Each row was made from one small tree. The marks that hang from a mark follow it in brackets, in alphabetical order. Every link used is in the known rows. Write each row's tree.
Known rows
V(E(M(P T)) H(Z) Q): [ 0.877  3.678  1.327 -1.746  3.919  2.730  4.335 -2.040 -1.261 -1.143
  1.925  4.005  7.409 -0.666  1.949  1.045 -1.902 -1.854 -0.790  3.071
 -0.335  3.081]
H(V(E(M T)) Z): [ 3.176 -0.387 -0.466  1.091  3.120  4.458  5.033 -4.137 -1.869 -2.037
 -0.019  7.470  2.358  2.753 -1.503 -1.286  1.776  0.212 -0.007  3.045
 -1.182  5.643]
M(P(Z)): [ 1.668 -0.983  5.008  4.223  3.474  5.215 -0.263 -2.619  4.283 -4.003
  0.582  5.089  0.685  3.526  2.745 -1.603 -0.569  2.682  2.872  0.336
 -3.234  5.636]
H(V(E) Z): [ 2.381 -0.187  3.112  1.855  3.351  4.935  4.528 -3.626  1.993 -3.138
 -1.069  7.531  1.678  0.520 -1.063 -1.841  0.849  0.087 -0.382  2.164
 -1.972  5.239]
M(E(V(H(Z) Q)) P T): [-0.618  2.586  2.909  0.186  4.040  1.065  2.335 -0.909  1.032  0.603
  1.152  3.092  7.522  1.669  5.164  0.900 -0.657 -0.868 -0.726  2.431
 -1.593  4.109]
Q(V(E(T(M(P))) H(Z))): [ 0.654 -0.528 -0.318 -0.950  2.302  2.344  4.561 -2.300 -1.249 -3.458
  1.054  1.480  4.726 -0.497  1.303  0.178  0.076 -1.497 -0.136  2.034
 -2.312  7.635]
M(T): [ 0.209 -3.253  6.972  4.384  2.755  4.277  0.607 -3.029  0.403 -2.928
  0.767  6.976  2.507  3.672  4.197 -0.036 -0.568  0.304  0.814  1.857
 -2.582  5.610]
V(E(M(P T)) H): [ 0.211  0.167  0.850  1.425  2.974  4.274  1.155 -2.609 -2.374 -0.985
  2.743  2.634  5.750 -0.644  3.219  1.105 -3.055 -1.775  0.211  3.038
 -2.028  4.365]
Q(V(E(M T) H(Z))): [ 0.947 -1.187 -1.266 -1.628  1.566  2.142  4.833 -4.746 -2.986 -2.898
  3.228  2.711  4.308  1.557 -0.571  0.927  0.623 -1.389 -0.344  2.072
 -2.088  7.130]
M(P): [ 0.695 -2.192  4.719  4.240  2.803  4.826  0.702 -2.471  3.273 -2.438
 -0.078  4.798  1.522  2.868  4.519 -1.773 -0.016  1.434  3.140  0.803
 -3.246  5.613]
T(E): [ 0.480 -3.171  3.877  3.209  2.338  6.198  0.267 -4.254  3.207 -3.023
  0.210  4.667  0.918  2.581  1.692 -0.933 -0.533  0.879  2.266  1.475
 -3.799  6.419]
E(M(P T) V(Q)): [ 2.188 -1.528  0.498  1.506  3.482  2.821  1.576 -1.137 -1.277  0.629
  2.800  6.187  6.073  6.152  3.827  0.364  1.230  0.723  0.464  2.949
 -1.717  4.588]
H(V(E)): [ 1.687 -1.658  3.193  3.794  3.222  4.874  2.656 -2.610  1.090 -2.809
 -0.144  7.242  1.180  0.837 -0.321 -1.848  0.065  0.426 -0.187  2.306
 -3.240  5.352]
E(T(M(P(Z))) V(H Q)): [ 1.952 -0.588 -2.813 -0.048  3.747  1.145  2.845  0.482  0.031 -0.642
  3.046  4.582  6.218  4.469  0.621 -0.631  0.959  1.025  0.638  1.871
 -2.203  6.177]
V(E H): [-0.546 -0.542  2.103  1.393  2.248  3.827  2.056 -3.659  1.107 -2.250
  2.611  3.730  3.897 -1.393 -0.116 -0.287 -2.526 -1.257  0.508  1.512
 -3.130  4.821]
H(V(E Q)): [ 1.815  0.251  3.686  2.499  3.914  3.673  3.991 -1.482  1.376 -2.749
 -0.192  8.216  2.175  1.026 -0.808 -1.926  0.460  0.546 -0.916  2.416
 -2.707  4.450]
M(E(V) P T): [-0.547 -0.114  3.321  3.282  3.359  2.741  0.070 -1.371  0.516  0.240
  0.466  3.425  5.269  2.902  5.748  0.216 -0.350  0.056  0.539  2.492
 -2.698  5.291]
T(E(M)): [ 1.450 -4.009  1.337  2.254  2.495  6.878  0.095 -4.663  1.051 -2.269
  1.380  4.681  1.346  4.032  1.470 -0.331 -0.481  0.919  2.052  2.148
 -3.332  6.304]
P(M Z): [ 1.697 -2.139  5.175  1.940  4.051  5.795 -1.665 -3.862  1.188 -5.633
  2.487  8.325 -1.669  3.986 -3.116 -1.449 -0.941  2.141  1.040 -0.091
 -3.443  5.473]
M(E(V(H)) P(Z) T): [-0.081  1.570  2.793  2.193  4.082  2.402 -0.630 -1.409  1.281 -0.843
  2.322  2.516  5.593  2.327  4.183  1.094 -1.960  0.430 -0.341  1.953
 -2.671  4.900]
T(E(M V(Q))): [ 1.925 -2.763 -0.910  0.589  2.683  4.919  1.285 -3.519  1.147 -0.564
  2.549  5.336  3.615  5.129 -0.027 -0.200  0.921  0.957  1.089  2.470
 -3.084  5.707]
T(E(V(H(Z) Q))): [ 0.831 -0.790  0.828 -0.562  2.608  3.557  2.665 -3.540  3.580 -1.008
  2.123  4.191  4.629  2.295  0.000 -0.038  0.245 -0.112  0.572  1.693
 -2.886  5.381]
M(E): [-0.630 -2.102  3.932  2.456  2.852  4.116  1.079 -3.876  2.708 -2.220
  0.835  5.352  1.549  3.023  1.373 -1.216 -0.501  0.903  1.100  0.884
 -3.521  5.663]
M(P(Z) T): [ 1.244 -0.344  7.095  4.966  3.875  4.749 -0.844 -1.780  1.795 -3.838
  0.170  5.274  2.293  3.443  5.309 -0.127 -1.319  1.735  1.647  1.554
 -2.401  5.383]

Write each row's tree
[ 1.457 -2.320 -1.664 -0.492  2.724  4.181  1.498 -3.384  0.993 -0.098
  3.779  4.065  4.776  3.881  0.190  0.561 -0.123  0.086  0.450  2.397
 -3.073  5.298]
T(E(M V(H Q)))
[-0.531  0.065  1.883  3.178  2.868  2.924  1.389 -2.703  0.426 -0.950
 -0.226  3.270  2.595  3.445  3.946 -1.383  0.464  1.237  2.860  1.463
 -2.824  6.067]
M(E(T) P)
[ 2.566 -1.193 -1.880  1.272  3.703  2.043  2.544  0.344  0.291 -1.194
  1.517  6.118  4.737  6.038  0.385 -1.558  2.248  2.111  1.399  2.009
 -2.200  6.705]
E(T(M(P(Z))) V(Q))
[ 1.751 -3.788 -0.828  2.287  3.536  6.587 -0.361 -0.090  3.058 -1.432
 -0.718  2.587  3.684  1.884  3.308 -1.251 -0.374  0.545  1.753  2.581
 -3.678  7.419]
T(E(V) M(P))
[ 2.308 -1.840 -2.156 -2.251  2.910  2.273  3.950 -3.447  0.698  0.374
  5.043  6.203  6.060  5.231 -0.768  0.287  1.195  0.045 -0.316  1.665
 -1.683  4.424]
E(M V(H(Z) Q))
[ 0.823  1.007 -0.443  2.441  3.202  2.328  0.569 -2.622  1.252 -0.833
  1.680  3.443  3.200  5.118  1.059 -1.017  0.961  2.428  2.204  1.266
 -2.984  6.234]
M(E(T V) P(Z))
[ 0.031 -2.575  3.458  2.683  2.471  4.078  0.144 -3.052  0.396 -1.195
  1.948  4.183  4.636  2.492  3.561  1.177 -1.109 -0.722  0.139  2.693
 -3.020  5.807]
M(T(E(V(H))))
[ 0.571  0.354  4.181 -1.243  3.338  2.127  4.768 -3.103  3.719 -2.505
  2.201  6.248  4.410  1.838  0.711 -0.418 -0.302 -0.189  0.052  0.517
 -1.703  4.003]
V(H(Z) Q)
[-0.258 -1.884  2.350  0.339  1.728  2.624  3.116 -3.609  0.289 -3.791
  2.789  2.576  3.349 -0.470  0.366  0.375 -0.827 -1.314 -0.603  1.309
 -3.692  6.809]
Q(V(E H))
[ 2.529 -1.388 -3.612  0.890  2.593  1.614  3.088 -2.082 -2.636  1.291
  3.313  5.914  5.277  7.931  1.380 -0.700  3.289  1.698  2.267  2.547
 -1.748  5.636]
E(M(P) T V(Q))
[ 0.311 -2.189  1.368  0.000  2.069  2.911  2.655 -3.494 -2.691 -3.109
  3.545  2.680  4.498  0.636  1.511  1.601 -1.188 -1.760 -1.378  2.459
 -2.886  6.572]
Q(V(E(M(T)) H))
[ 2.508 -2.418 -1.184  1.995  2.853  6.183 -0.726 -3.610  1.806 -1.200
  2.252  3.488  2.674  4.830  1.078 -0.201  0.122  1.728  2.181  2.208
 -3.413  6.310]
T(E(M(P(Z)) V))
[-0.482  0.308  3.357 -1.418  4.180  2.306  1.027 -2.556 -1.697 -1.286
  2.548  6.598  4.249  2.136 -0.504  0.512 -0.652 -1.294 -1.762  1.775
 -1.992  4.168]
P(M(E(V(H(Z) Q)) T))
[ 0.092 -2.745  5.894  2.381  3.510  5.859 -1.573 -3.275 -1.809 -3.541
  0.746  6.732  0.719  2.299  1.202 -0.072 -1.266 -0.438  0.521  1.990
 -3.038  5.528]
P(M(T(E)))
[ 0.714 -1.788  0.103  2.617  2.509  4.530  2.323 -2.285 -1.529 -2.718
  0.120  5.354  2.966  1.358 -0.510 -1.572 -0.261 -0.029  1.531  2.561
 -2.543  6.771]
V(E(T(M)))
[ 0.434  0.796  4.072  3.104  3.970  4.592 -0.396 -2.611  4.072 -3.120
  0.297  3.673  1.311  2.753  2.508 -1.289 -1.231  2.327  1.921  0.565
 -3.351  5.424]
M(E P(Z))
[ 0.525 -2.523  0.292 -0.415  1.841  3.134  2.958 -3.924 -1.436 -3.202
  3.737  2.626  3.662  0.699  0.193  0.841 -0.797 -1.271 -0.770  1.817
 -3.332  6.706]
Q(V(E(M) H))
[ 1.385 -1.808 -1.247  0.190  4.107  4.890  0.952  0.912  3.096 -0.921
  0.439  2.103  5.650  0.828  3.097 -0.560 -1.090 -0.223  0.560  2.590
 -3.257  6.305]
T(E(V(H Q)) M(P))
[ 0.616  2.112  0.094 -0.667  3.598  3.018  3.217 -1.747 -0.398 -1.002
  2.935  3.691  5.940 -0.348  0.908  0.082 -2.063 -1.009  0.147  2.391
 -1.883  3.425]
V(E(M(P)) H Q)
[ 1.296 -0.437 -0.164  0.175  5.029  3.792  0.747  0.935  3.423 -1.939
  1.196  3.441  4.780  1.933  1.670 -0.982 -1.455  1.063 -0.305  1.502
 -2.985  5.815]
T(M(E(V(H Q)) P(Z)))
[ 0.501  0.249 -2.430  0.920  2.249  3.271  2.357 -3.396 -3.425 -0.462
  3.174  2.419  5.089  0.815  1.259  0.212 -1.472 -0.992  1.704  2.703
 -2.035  5.173]
V(E(M(P) T) H)
[ 0.149 -0.941  2.279 -0.884  1.788  2.666  4.317 -4.277  0.857 -3.996
  2.167  2.751  3.677 -0.626 -0.136  0.387 -0.335 -1.488 -0.723  1.244
 -2.879  6.713]
Q(V(E H(Z)))
[ 1.818  0.311 -1.074  2.569  2.646  4.674  1.421 -3.653 -2.552 -2.183
  1.680  4.542  2.707  3.181 -0.242 -0.836 -0.184  1.176  2.470  2.543
 -2.046  5.813]
V(E(M(P(Z)) T))
[-0.282  0.805 -1.038 -1.241  2.699  0.220  4.284 -3.374  0.441  0.441
  2.912  4.803  5.678  4.107 -0.644 -0.271  1.411  0.071  0.078  1.504
 -2.078  5.267]
M(E(T V(H(Z) Q)))
[ 1.697 -5.135 -0.752  1.743  3.168  6.524  0.076 -1.219  2.711 -1.954
  0.280  4.154  3.192  2.657  0.981 -1.072 -0.235  0.433  0.882  2.470
 -3.811  7.682]
T(E(V) M)
[ 1.353 -3.465  0.749  3.424  3.022  4.272  1.652 -1.011 -0.442 -2.359
 -0.410  5.082  2.463  4.194  3.406 -1.828  0.843  1.272  2.806  1.857
 -2.554  7.406]
E(T(M(P)))
[ 0.503  1.045  3.580  1.568  3.449  3.408  1.422 -1.453  1.476 -0.677
  0.210  2.970  6.191  1.514  5.716  0.898 -0.616 -0.664  0.702  2.839
 -1.868  4.904]
M(P T(E(V(H(Z) Q))))
[ 3.002  0.359  2.109  1.839  3.918  5.258  3.803 -2.814 -0.774 -2.136
 -0.962  6.615  3.192  1.134  1.546 -0.718  0.390 -0.307 -0.619  3.380
 -1.081  4.864]
H(V(E(M(P T))) Z)
[ 0.442  2.995 -0.831  0.368  3.774  0.636  1.859 -1.604  1.317 -0.301
  2.833  3.010  5.183  3.990  0.904 -0.357  0.271  1.663  1.015  1.260
 -2.563  5.095]
M(E(T V(H Q)) P(Z))
[ 2.116 -2.891  0.543  0.954  3.084  2.740  1.991 -2.258 -1.619  0.128
  3.801  7.716  5.553  6.876  1.549  0.549  1.404  0.597 -0.411  2.843
 -1.843  4.764]
E(M(T) V(Q))
[ 2.308 -1.233 -4.534 -2.261  2.355  0.670  4.995 -3.708 -2.623  1.179
  5.216  6.134  6.572  6.969 -1.166  0.414  2.588  0.275  0.519  2.212
 -1.032  5.245]
E(M T V(H(Z) Q))
[ 1.674 -2.412 -1.160 -1.333  3.815  4.873  2.351 -0.742  3.232 -1.598
  0.926  3.835  5.420  1.387  0.399 -0.380 -0.533 -0.472 -0.399  2.401
 -2.735  6.414]
T(E(V(H(Z) Q)) M)
[ 0.691 -0.327  2.923  1.073  4.116  4.262 -1.109 -4.068 -1.072 -4.404
  2.380  7.139 -0.814  4.467 -3.601 -1.132 -0.540  1.985  0.810  0.428
 -3.091  5.830]
P(M(E(T)) Z)
